Every row comes from one small tree of marks. The marks that hang from a mark follow it in brackets, in alphabetical order. Every link used is in the known rows. Which tree was each row made from?
In the rows, zero is written as 128.
Known rows:
lazo(zutot): [137 128 104  85 101  91 102 157 139 142 124 188 128 156  89  99  99 100
  80 151]
gukamu(lareke): [145 157 180  82 133 117 107 143 166 170 122  94 158 119 108  86 154  46
  52 151]
gukamu(lareke(lazo vazeza(zitir))): [107 174 186 150 161 104 180  73 127 141 122  68 133 128 123 116 162  97
 158 121]
lareke(lazo(vazeza)): [153 141 116 138 110  92 110 158  58 112 138 109  95 186 126 123 181 139
 127 165]
gukamu(lareke(lazo(zutot))): [101 139 119  91 128  82 108  96 162 129 149 128 137 142 102  84 132 105
  78 158]
vazeza(zitir): [142 158 164 128 120 153 133 148 127 153  96 146 136 145 118 139 127  96
 110 118]
lazo(lareke(vazeza(zitir zutot))): [105 113 114 161 131 123 192 139 125 133 102 160 139 109 147 150  81 144
 175 105]
gukamu(lareke(vazeza(lazo zitir))): [118 158 217 146 163 136 162  72 169 163 142  64 153  90 130 121 150  82
 166 109]
lazo(lareke vazeza): [181  99  98  94 101 138  96 170  83 106  95 176 116 128 121 121 136 122
 112 155]
gukamu(lareke(lazo vazeza(zitir zutot))): [ 69 156 178 185 166  84 201  94 147 142 139  49 144 111 151 138 148 140
 166 120]
vazeza(lazo zitir): [130 158 169 136 127 174 121 134 138 155 138 117 137 141 135 132 127 114
 137 100]
zitir(vazeza(lareke)): [175 133 128 116 121 180  98 163 117 147 113  98 122 125 151 125 156  72
  78 129]
zitir(vazeza(lazo)): [160 150 144 109 147 144  91 158 133 150 201  81 130 134 130 107 173  91
  71 129]
vazeza(lazo zutot): [106 141 135 147 123 107 123 185 138 172 190  90 137 147 150 115 115 132
 108 129]
gukamu(lareke(lazo)): [121 170 161 108 144 100 118 120 138 151 152  68 138 155 123  81 166  80
  71 151]
lazo(lareke(vazeza(zutot))): [119 113  89 134 121  80 168 167 111 142 139 151 131 130 135 108  91 128
 136 134]
lazo(lareke vazeza(zitir)): [169  94 121 124 107 183 115 145 102  94  62 187 126 105 128 165 130 136
 150 124]
lazo(zutot(vazeza)): [149 123 109  86 121  70 120 171 110 138 140 150 103 140  74 118 124 124
  83 133]
zutot(vazeza(lareke(lazo) zitir)): [134 150 134 171 127 180 161 123  73 132 100  63  90 153 150 156 145 158
 170  85]
lazo(vazeza zutot): [158 100 102 105  94  86  90 157 106 108  98 184 111 142  97 128 134 126
 120 174]
zitir(vazeza(lareke lazo(zutot))): [145 100  92 120 122 178  76 126 153 130 155 123 119 107 156 118 116 119
 111 116]

Which tree is each row?
[140 130 126 124 129 145 171 109 107 126  88 175 129 121 119 128  96 112
 164 103] | lazo(lareke(vazeza(zitir)))
[104 134 149 120 157 110 151  87 146 112 128 100 122 103  96 141 142 152
 116 112] | gukamu(lareke(lazo(zutot(vazeza(zitir)))))
[154  67  83 111 100 162 108 121 123  70  53 241 123  99 110 167  92 166
 158 132] | lazo(lareke vazeza(zitir) zutot)
[129 111 121 108 124  78  97 104 129  91 120 125 122 125 114 115 162 137
 114 178] | gukamu(lareke(lazo(vazeza zutot)))
[125 100  86 126 147 154 102 180 154 129 203 113 139  97 166 128 120 147
  81 116] | zitir(vazeza(lazo(lareke) zutot))
[117 112 144 137 133 123 119  76 144  83  91 131 130 106 119 153 156 159
 152 148] | gukamu(lareke(lazo(vazeza(zitir) zutot)))
[ 75 159 135 204 144  76 208 126  98 137 144  90 113 165 152 147 127 170
 189 112] | lareke(lazo vazeza(zitir zutot))
[ 98 107 115 152 126 182 133 146 158 135 144 139 152 105 167 156  70 167
 150  95] | vazeza(lazo(lareke) zitir zutot)
[136 124 125 120 122 207 115 123 139 136 132 159 141 120 143 131  87 132
 142  91] | vazeza(lazo(lareke) zitir)
[ 96 141 181 152 155  75 160 123 166 174 186  36 157  98 151  98 145 102
 136 134] | gukamu(lareke(vazeza(lazo zutot)))
[133 140 182 151 142 146 132  99 121 104  95  78 132 112 136 155 194 133
 144 144] | gukamu(lareke(lazo(vazeza(zitir))))
[163  68  61  88  90 116  84 146 108  82  89 232 116 120 105 124 101 143
 120 162] | lazo(lareke vazeza zutot)
[164 116  97  91 143 175  84 151 136 129 187 126 130 112 143 107 135 105
  72 113] | zitir(vazeza(lazo(lareke)))
[130  95  61  84 107 141  81 126 150 126 163 203 134 130 117  89  56 136
 116 124] | vazeza(lazo(lareke zutot))
[ 86 137 120 203 112 176 160 135 113 134  98  89 124 149 191 160 100 172
 177 101] | vazeza(lareke(lazo) zitir zutot)
[114 128 129 126 118 151 110 106 160 132 139 174 136 130 122 139  84 141
 145 104] | vazeza(lazo(zutot) zitir)
[ 90 141 148 139 151  83 174  44 156 117 120 124 132 116 110 118 129 129
 166 129] | gukamu(lareke(lazo(zutot) vazeza(zitir)))
[113 136 106 135 139 100 152 113  97 108 138 135  95 154 100 155 128 183
 136 106] | lareke(lazo(zutot(vazeza(zitir))))
[124 113 100 150 113 116 120 110  97  78  96 167 101 152 118 162 134 190
 176 140] | lareke(lazo(vazeza(zitir) zutot))
